Every row comes from one small tree of marks. The marks that hang from a mark follow it in brackets, in alphabetical order. Every link used is in the known rows. Which tree was each row made from?
Known rows
regu[fosab[mupa[gusu]]]: [-.18 .24 .19 .31 .24 .39 .18 .09 -.13 -.02 -.01 -.33 .12 .07 -.27 -.15 .12 -.12 -.11 -.39 .07 .00 .00 -.06 -.13 -.25 .14 -.09 .14 -.22 -.06 -.03 .12 .12 .04 -.29 .16 .01 .09 -.28 -.13 -.07 .01 .29 -.05 .04 -.46 .13 .32]
dapi[fosab[bepek mupa]]: [-.27 .16 .23 .02 .00 .31 .11 -.03 -.14 .05 .17 -.79 .15 .12 -.59 -.15 -.35 .01 -.06 -.19 .04 .09 -.15 .12 -.45 .03 -.09 -.03 .12 -.30 -.02 .01 -.15 .22 .02 -.16 .16 .42 .21 -.34 -.31 -.25 .03 .09 .00 .00 .08 .41 .11]
regu[fosab]: [-.16 .35 .27 .35 .10 .11 .11 .11 -.07 .05 .05 -.13 -.02 .04 -.29 -.23 .19 .02 -.12 -.32 .07 -.19 .02 .02 -.22 -.13 .08 -.06 .26 -.22 .05 .07 -.02 .15 .15 -.25 .17 -.09 -.06 -.12 -.01 .19 -.03 .34 -.13 -.02 -.30 .05 .22]
dapi[fosab]: [-.15 .27 .31 .16 .15 .19 .11 -.01 -.11 .03 .07 -.24 -.04 .04 -.35 -.14 -.04 -.09 -.09 -.11 .13 -.12 -.12 .12 -.32 .04 -.12 -.07 .10 -.14 .05 .08 -.11 .30 .20 -.31 .21 .14 -.04 -.16 -.28 -.09 -.02 .11 -.02 -.07 .17 .24 .06]
gusu[mupa]: [-.18 .08 .25 .10 .03 .29 .14 -.18 -.04 .12 .21 -.30 -.02 .12 -.34 -.13 .00 .06 -.25 -.38 .09 -.16 .05 .16 -.23 .11 .01 -.12 .18 -.12 .01 .04 -.09 .18 .07 -.28 .30 .15 .12 -.15 -.16 -.03 .06 .12 -.10 .11 -.11 .10 .23]
veriv[fosab[bepek dapi mupa[gusu]]]: [-.37 .14 .40 .06 -.04 .27 .31 -.03 -.06 .15 .09 -.68 .28 .17 -.61 -.24 .00 -.04 -.21 -.21 .08 .09 .09 -.11 -.30 -.11 .00 -.18 .13 -.43 -.05 -.23 -.02 .12 .25 -.29 .06 .27 .17 -.15 -.26 -.18 .11 -.16 .00 .06 -.14 .44 -.11]
bepek[fosab[mupa]]: [-.25 .03 .18 .15 .00 .40 .08 -.30 -.08 -.12 -.02 -.21 .35 .26 -.46 -.18 .17 -.12 -.23 -.23 .09 -.08 .09 .04 -.16 -.12 -.03 -.14 .12 -.07 -.19 .28 .08 .10 .19 -.01 .18 .16 .23 .02 -.22 .00 -.19 .21 -.18 -.05 -.35 .24 .11]
fosab[bepek dapi mupa]: [-.40 .23 .20 .13 -.21 .18 .07 -.12 .12 .21 .30 -.57 .19 .28 -.61 -.10 -.13 .04 -.24 -.26 -.19 .09 .05 -.03 -.40 -.09 -.02 -.14 .24 -.28 -.06 -.11 .04 .05 .02 -.10 .08 .38 .26 -.08 -.07 -.02 -.04 .09 -.03 .02 -.31 .41 .03]
fosab[bepek mupa[gusu]]: [-.45 .12 .15 .16 .01 .39 .16 -.05 -.03 -.04 .02 -.74 .40 .01 -.54 -.09 -.12 -.07 -.06 -.21 -.12 .18 .00 -.09 -.17 .21 .09 -.10 .13 -.32 -.05 -.07 .09 .12 .08 -.28 .23 .25 .23 -.31 -.22 -.13 .12 -.12 .01 .05 -.31 .21 .04]
veriv[katel[mupa]]: [-.27 .12 .44 .04 .23 .14 -.01 -.04 -.14 -.01 -.07 -.28 .15 -.06 -.47 -.36 .05 -.08 -.10 -.18 .02 .09 .01 -.03 -.18 -.07 -.04 .01 .10 -.17 .00 -.05 .04 .20 .03 -.27 .13 .11 -.15 -.12 -.18 .02 -.07 -.01 -.02 -.03 .09 .32 -.01]
katel[mupa veriv]: [-.39 .32 .42 .16 .29 .16 .01 -.03 -.03 .03 .04 -.28 .05 .21 -.53 -.22 -.04 -.29 -.19 .08 .13 .25 .33 -.06 -.33 .07 -.03 -.12 -.20 -.32 -.22 -.04 .00 .27 .05 -.18 .43 .08 -.10 .03 -.14 -.10 -.13 .11 -.12 -.02 .15 .29 .13]
katel[veriv[miru]]: [-.25 .14 .37 .28 .18 .05 .05 -.21 -.01 .20 .16 .11 .22 .09 -.39 -.01 -.08 -.24 -.23 .16 -.18 .17 .18 -.02 -.16 -.02 -.11 .03 .15 -.26 -.10 -.12 -.08 -.03 .12 -.34 .30 .17 -.02 .01 -.25 .09 -.20 .08 -.13 .03 .16 .08 .10]
veriv[miru]: [-.18 .11 .18 .28 .09 .09 .07 -.25 .04 .18 .14 -.05 .28 -.04 -.30 .02 -.01 -.12 -.18 -.03 -.24 -.05 -.04 .00 -.11 .06 -.15 .01 .30 -.01 .05 .06 .01 -.02 .24 -.47 .25 .12 .00 -.02 -.22 .02 -.15 .09 -.18 .07 -.02 .07 -.04]
bepek[fosab[dapi mupa]]: [-.28 .16 .21 .19 -.07 .37 .14 -.37 .09 .03 .09 -.08 .20 .39 -.43 -.10 .28 -.14 -.34 -.25 -.01 -.12 .18 .03 -.23 -.29 -.09 -.21 .13 -.05 -.17 .15 .14 .02 .16 .01 .02 .22 .21 .18 -.15 .04 -.23 .28 -.13 -.12 -.38 .35 .13]
mupa[fosab]: [-.04 .20 .16 .26 .06 -.03 .11 .01 -.08 .03 .15 -.43 .23 .17 -.38 -.10 .01 .10 -.19 -.06 .09 -.19 .06 .00 -.27 .05 -.21 -.03 .22 -.12 -.21 .19 -.06 .19 .28 -.32 .11 .03 .00 -.09 -.24 .15 -.08 .21 -.12 .01 -.12 .10 .17]
katel[veriv]: [-.28 .28 .43 .23 .12 .02 .04 -.04 -.07 .06 .09 .02 .09 .11 -.44 -.15 .04 -.16 -.24 .03 .01 .13 .23 -.01 -.23 -.02 .00 -.09 .01 -.32 -.17 -.11 -.08 .19 .11 -.15 .32 .07 .01 -.01 -.14 .15 -.11 .07 -.08 -.05 .10 .11 .12]
dapi[fosab[mupa[gusu]]]: [-.18 .16 .22 .12 .30 .48 .21 -.04 -.18 -.04 .01 -.46 .10 .04 -.34 -.06 -.10 -.22 -.11 -.20 .15 .07 -.15 .05 -.22 -.07 -.07 -.13 -.02 -.15 -.07 -.03 .02 .26 .09 -.37 .15 .23 .10 -.33 -.39 -.33 .05 .06 .04 -.02 .02 .37 .19]
mupa[fosab[bepek dapi] gusu]: [-.43 .30 .14 .30 -.03 .13 .32 .02 .15 .08 .17 -.61 .21 .22 -.47 .02 .16 .02 -.11 .03 -.10 -.12 .21 -.14 -.26 .20 -.15 -.05 .26 -.37 -.05 -.07 .09 .05 .27 -.40 -.05 .15 .02 -.14 -.23 .15 .11 .04 .05 -.06 -.29 .19 .12]
dapi[fosab[bepek mupa[gusu]]]: [-.37 .15 .19 .07 .13 .47 .23 -.02 -.11 -.03 .05 -.78 .19 .05 -.53 -.09 -.24 -.14 .00 -.15 .04 .13 -.11 .04 -.32 .11 -.02 -.07 .06 -.35 .03 -.06 -.04 .20 .05 -.30 .15 .36 .16 -.41 -.36 -.33 .14 -.02 .08 -.03 .00 .41 .11]
gusu[mupa[fosab]]: [-.02 .02 .16 .09 .04 .18 .22 -.13 -.10 .11 .31 -.57 .10 .29 -.36 -.10 -.07 .17 -.30 -.26 .21 -.25 .07 .16 -.29 .09 -.17 -.06 .23 -.13 -.12 .13 -.14 .17 .11 -.29 .19 .19 .10 -.19 -.26 .03 .04 .26 -.11 .13 -.13 .13 .38]
veriv[fosab[bepek] katel[mupa[gusu]]]: [-.44 .02 .63 -.06 .21 .24 .28 .09 -.26 -.03 -.24 -.72 .34 -.13 -.68 -.51 .03 -.05 -.01 -.12 .18 .18 .11 -.13 -.21 .13 .00 .04 .12 -.52 .08 -.22 -.08 .20 .21 -.38 .09 .17 -.13 -.25 -.36 -.15 .21 -.36 .06 .02 .21 .42 -.19]
fosab[bepek dapi mupa[gusu]]: [-.51 .23 .17 .19 -.05 .36 .22 -.12 .14 .12 .19 -.58 .22 .18 -.53 -.01 .00 -.11 -.16 -.23 -.20 .12 .10 -.12 -.24 .00 .04 -.15 .17 -.30 -.04 -.20 .14 .02 .06 -.22 .07 .30 .21 -.16 -.13 -.07 .07 -.04 .05 -.01 -.37 .36 .04]
regu[fosab[dapi mupa]]: [-.12 .36 .23 .30 .04 .20 .12 .01 .02 .21 .24 -.20 -.04 .31 -.32 -.16 .10 -.02 -.26 -.44 -.04 -.10 .06 -.02 -.33 -.50 .05 -.14 .24 -.17 -.08 -.08 .07 .03 -.01 -.15 -.02 .13 .09 -.07 .03 .05 -.12 .48 -.09 .01 -.47 .28 .32]

Write each row's tree
[-.40 .16 .20 .26 .06 .53 .28 -.33 .09 -.08 -.03 -.07 .24 .32 -.39 -.03 .39 -.30 -.25 -.21 .01 -.09 .21 -.06 -.06 -.21 -.02 -.23 .09 -.13 -.14 .07 .26 .00 .19 -.11 .00 .15 .16 .06 -.19 -.02 -.12 .14 -.05 -.15 -.44 .34 .12] -> bepek[fosab[dapi mupa[gusu]]]
[-.30 .23 .20 .23 .14 .39 .18 -.15 .08 .09 .12 -.23 .14 .20 -.31 .02 .12 -.24 -.27 -.28 -.09 .06 .05 -.11 -.14 -.22 .01 -.22 .07 -.12 -.13 -.16 .20 .06 .08 -.31 .04 .15 .13 -.07 -.15 -.11 -.02 .09 .02 .00 -.37 .33 .09] -> fosab[dapi mupa[gusu]]
[-.36 .05 .18 .25 .14 .54 .22 -.26 -.06 -.22 -.13 -.21 .39 .18 -.40 -.12 .30 -.26 -.17 -.20 .08 -.04 .12 -.06 -.04 -.03 .02 -.18 .06 -.13 -.16 .17 .18 .10 .21 -.15 .17 .09 .20 -.06 -.30 -.06 -.09 .09 -.07 -.10 -.39 .22 .13] -> bepek[fosab[mupa[gusu]]]
[-.02 -.04 .64 -.11 .04 .04 .18 -.09 -.29 .21 .08 -.19 .23 .12 -.51 -.44 .03 .03 -.37 -.35 .14 .08 -.06 -.01 -.26 -.60 -.11 -.04 .25 -.23 -.10 -.32 -.11 .07 .11 -.14 -.19 .28 .09 -.08 -.25 .00 -.07 -.08 .03 .04 .11 .53 -.07] -> veriv[fosab[dapi mupa] katel]
[-.24 .11 .16 .12 -.19 .13 .28 -.13 .09 .27 .46 -.75 .02 .42 -.49 -.06 -.07 .24 -.29 -.21 .01 -.24 .18 .14 -.42 .13 -.18 -.06 .35 -.31 -.03 .01 -.14 .06 .08 -.22 .04 .37 .16 -.15 -.19 .09 .10 .21 -.05 .08 -.20 .25 .32] -> gusu[mupa[fosab[bepek dapi]]]
[-.23 -.06 .27 .15 .40 .23 .20 -.14 -.13 .08 -.04 -.34 .40 -.01 -.36 -.10 -.01 -.18 -.07 .06 -.11 .11 .04 -.13 -.03 -.04 -.23 .21 .21 -.16 -.03 -.07 .10 -.08 .10 -.64 -.06 .20 -.20 -.18 -.45 -.10 -.10 .04 -.01 .02 .06 .32 .10] -> veriv[katel[mupa[fosab gusu]] miru]
[-.32 .32 .22 .27 -.12 .20 .12 .04 .08 .23 .28 -.53 .02 .30 -.54 -.18 -.01 .11 -.18 -.38 -.12 -.01 .07 -.01 -.43 -.30 .07 -.07 .33 -.37 .01 -.11 .03 -.02 -.04 -.08 .02 .27 .17 -.13 .03 .07 -.02 .36 -.07 .01 -.48 .33 .25] -> regu[fosab[bepek dapi mupa]]
[-.42 .33 .20 .34 -.01 .36 .25 .07 .08 .12 .14 -.51 .07 .23 -.43 -.10 .08 -.04 -.10 -.34 -.11 .02 .11 -.10 -.28 -.18 .14 -.07 .28 -.42 .03 -.18 .11 -.03 -.02 -.23 .00 .19 .12 -.21 -.03 .01 .10 .26 .01 -.03 -.55 .28 .27] -> regu[fosab[bepek dapi mupa[gusu]]]
[-.14 .04 .57 .15 .18 -.03 .17 -.14 -.17 .26 .10 -.03 .28 .08 -.50 -.20 -.08 -.18 -.28 .16 .06 .15 .20 -.02 -.23 -.13 -.17 -.03 .14 -.36 -.12 -.17 -.22 .05 .30 -.38 .26 .15 -.02 .03 -.34 -.02 -.17 -.02 -.12 .09 .37 .19 -.02] -> katel[veriv[fosab miru]]
[-.30 .31 .17 .22 -.17 -.06 .16 .00 .15 .20 .33 -.60 .18 .31 -.54 -.07 .03 .21 -.18 -.04 -.11 -.19 .16 -.01 -.40 .06 -.20 -.03 .34 -.30 -.11 .03 -.06 .05 .25 -.24 -.05 .22 .08 -.03 -.13 .22 .00 .18 -.06 -.04 -.20 .25 .12] -> mupa[fosab[bepek dapi]]
[-.23 -.13 .58 .01 .40 .25 .27 -.12 -.27 .11 -.20 -.25 .40 -.13 -.45 -.31 .04 -.24 -.10 -.01 .04 .15 .02 -.15 -.02 -.09 -.14 .10 .14 -.24 .08 -.22 .00 .03 .25 -.66 .06 .18 -.22 -.14 -.46 -.25 -.01 -.23 -.02 .09 .29 .41 -.19] -> veriv[fosab katel[mupa[gusu]] miru]
[-.36 .08 .54 .06 .13 .21 .25 .04 -.24 .06 .01 -.58 .37 .11 -.70 -.31 -.14 -.15 -.20 -.02 .18 .33 .25 -.09 -.29 -.02 .04 -.11 -.01 -.59 -.21 -.29 -.18 .19 .17 -.16 .28 .24 .20 -.20 -.33 -.17 .11 -.20 .01 .07 .12 .31 .04] -> katel[veriv[fosab[bepek mupa[gusu]]]]
[-.26 -.01 .36 .09 .27 .16 .02 -.23 -.10 .14 -.01 -.12 .27 -.07 -.40 -.21 -.05 -.15 -.11 -.03 -.20 .16 -.04 -.04 -.12 -.08 -.14 .14 .25 -.09 .09 -.07 .05 -.04 .05 -.48 .09 .25 -.16 -.07 -.29 -.05 -.18 .07 -.10 .04 .17 .35 -.07] -> veriv[katel[mupa] miru]
[-.10 -.04 .28 .10 .26 .07 .10 -.18 -.15 .16 .09 -.36 .36 .06 -.42 -.19 -.12 -.05 -.16 .03 -.13 .07 -.01 -.06 -.19 -.12 -.31 .20 .28 -.11 -.05 -.01 .01 -.08 .07 -.52 -.05 .26 -.16 -.11 -.40 -.02 -.17 .17 -.10 .06 .15 .36 .09] -> veriv[katel[mupa[fosab]] miru]
[-.34 .18 .61 .10 -.01 -.04 .16 .05 -.16 .11 .07 -.42 .22 .11 -.71 -.35 -.09 .00 -.18 .07 .18 .15 .30 .00 -.37 .08 -.04 -.07 .09 -.57 -.12 -.19 -.29 .23 .27 -.11 .35 .19 .07 -.06 -.21 .06 .03 -.15 -.07 .03 .31 .21 -.07] -> katel[veriv[fosab[bepek]]]
[-.42 .44 .30 .34 -.16 .06 .18 .11 .16 .19 .22 -.30 -.09 .22 -.45 -.16 .18 .11 -.09 -.26 -.13 -.18 .15 -.02 -.38 -.08 .05 -.02 .41 -.39 .11 -.12 -.01 .02 .10 -.19 .04 .12 .00 -.06 .08 .28 .03 .29 -.07 -.07 -.38 .17 .16] -> regu[fosab[bepek dapi]]
[-.48 .17 .34 .28 .48 .37 .17 -.14 .03 .10 -.02 -.17 .21 .09 -.42 .01 -.01 -.48 -.12 .25 -.05 .33 .33 -.18 -.09 .18 -.05 -.02 -.13 -.32 -.12 -.15 .15 .03 .06 -.54 .39 .12 -.15 -.02 -.30 -.25 -.11 .01 -.09 .01 .14 .25 .11] -> katel[mupa[gusu] veriv[miru]]
[-.27 -.07 .27 .06 .14 .06 .12 -.15 -.12 .17 .12 -.62 .45 .08 -.57 -.19 -.22 .04 -.07 .08 -.21 .13 .03 -.03 -.26 .05 -.26 .26 .38 -.26 .00 -.03 -.04 -.11 .04 -.49 -.02 .39 -.11 -.16 -.37 -.01 -.11 .08 -.08 .05 .14 .37 .03] -> veriv[katel[mupa[fosab[bepek]]] miru]
[-.23 .30 .17 .34 .15 .15 .29 .01 .09 .09 .13 -.29 .13 .23 -.29 .06 .27 -.10 -.20 -.05 .01 -.18 .18 -.10 -.15 -.02 -.19 -.09 .17 -.17 -.15 -.02 .13 .10 .30 -.47 -.07 .00 -.06 -.04 -.22 .13 .02 .14 .02 -.07 -.27 .17 .17] -> mupa[fosab[dapi] gusu]
[-.39 .23 .17 .30 .08 .38 .23 .13 -.06 .00 .03 -.63 .21 .08 -.46 -.18 .00 -.02 -.02 -.34 -.02 .06 .03 -.09 -.21 -.04 .17 -.05 .22 -.41 .02 -.08 .07 .08 .00 -.26 .14 .14 .17 -.35 -.11 -.04 .14 .19 -.03 .04 -.48 .19 .27] -> regu[fosab[bepek mupa[gusu]]]
[-.26 .25 .31 .25 .24 .05 .10 -.18 .10 .32 .34 -.29 .10 .49 -.49 .02 -.14 -.23 -.29 .29 -.05 .17 .43 -.08 -.39 -.14 -.34 .00 .01 -.28 -.27 -.08 .05 -.04 .06 -.39 .13 .31 -.13 .14 -.27 -.09 -.27 .36 -.14 .00 .12 .41 .27] -> katel[mupa[fosab[dapi]] veriv[miru]]
[-.38 .34 .19 .19 -.02 .08 .12 .02 .15 .13 .24 -.85 .09 .38 -.61 -.12 -.05 .04 -.12 .01 .01 -.04 .26 -.07 -.49 .14 -.20 -.07 .11 -.30 -.15 .09 .04 .15 .14 -.28 .12 .25 -.05 .02 -.16 -.04 -.03 .22 -.10 .00 -.15 .42 .09] -> katel[mupa[fosab[bepek dapi]]]
[-.30 .38 .38 .22 .22 .04 .11 -.02 .05 .19 .24 -.40 .00 .52 -.54 -.13 -.01 -.17 -.30 .16 .15 .13 .45 -.09 -.45 -.12 -.23 -.09 -.11 -.35 -.34 -.05 .04 .19 .03 -.22 .14 .17 -.13 .09 -.18 -.03 -.18 .31 -.09 -.05 .05 .40 .27] -> katel[mupa[fosab[dapi]] veriv]
[-.05 -.06 .52 .06 .19 .08 .16 -.17 -.24 .24 .16 -.19 .36 .16 -.53 -.20 -.24 -.18 -.36 .04 .07 .28 .15 -.03 -.29 -.30 -.15 -.04 .09 -.32 -.21 -.20 -.19 .03 .16 -.29 .23 .30 .14 -.04 -.39 -.19 -.19 .03 -.15 .14 .26 .34 .07] -> katel[veriv[fosab[mupa] miru]]
[-.08 .11 .18 .14 -.02 .14 .24 -.19 .03 .26 .42 -.45 -.05 .43 -.33 -.05 .03 .17 -.37 -.26 .08 -.27 .16 .12 -.36 -.05 -.21 -.10 .26 -.11 -.09 .02 -.07 .13 .10 -.29 .04 .23 .10 -.08 -.20 .08 .03 .31 -.08 .09 -.17 .22 .38] -> gusu[mupa[fosab[dapi]]]
[-.24 .29 .35 .19 .29 .06 .07 .03 -.10 .07 .16 -.52 .12 .36 -.53 -.20 -.12 -.14 -.22 .17 .22 .18 .39 -.07 -.40 .03 -.19 -.06 -.13 -.34 -.37 .05 -.03 .23 .06 -.21 .29 .12 -.11 -.03 -.25 -.08 -.12 .26 -.11 .00 .12 .31 .29] -> katel[mupa[fosab] veriv]
[-.20 .02 .15 .10 -.13 .15 .23 -.09 -.05 .14 .33 -.86 .15 .28 -.51 -.13 -.17 .27 -.19 -.22 .09 -.19 .12 .15 -.38 .29 -.15 -.01 .33 -.30 -.06 .08 -.18 .14 .10 -.26 .17 .31 .19 -.24 -.25 .04 .12 .14 -.08 .12 -.14 .17 .34] -> gusu[mupa[fosab[bepek]]]
[.03 -.15 .61 -.13 .13 .08 .13 -.02 -.44 .06 -.06 -.33 .38 -.03 -.53 -.52 -.08 .07 -.27 -.36 .21 .11 -.14 .00 -.21 -.43 -.08 -.02 .21 -.23 -.09 -.20 -.19 .16 .14 -.15 -.05 .22 .11 -.21 -.34 -.06 -.03 -.12 -.02 .09 .16 .42 -.04] -> veriv[fosab[mupa] katel]
[-.16 .03 .30 .09 .20 .03 .12 -.24 .00 .27 .17 -.25 .26 .19 -.40 -.12 -.05 -.06 -.22 .02 -.19 .02 .07 -.05 -.24 -.26 -.34 .15 .31 -.10 -.04 -.10 .07 -.12 .05 -.50 -.17 .32 -.16 .00 -.32 .03 -.21 .21 -.06 .02 .07 .45 .09] -> veriv[katel[mupa[fosab[dapi]]] miru]
[-.16 -.06 .49 .13 .30 .22 .25 -.15 -.23 .18 .03 -.19 .40 .09 -.49 -.13 -.14 -.28 -.28 .08 .08 .33 .18 -.09 -.14 -.23 -.09 -.06 .00 -.38 -.17 -.29 -.09 .02 .16 -.42 .22 .25 .11 -.12 -.45 -.23 -.11 -.07 -.08 .13 .20 .30 .11] -> katel[veriv[fosab[mupa[gusu]] miru]]
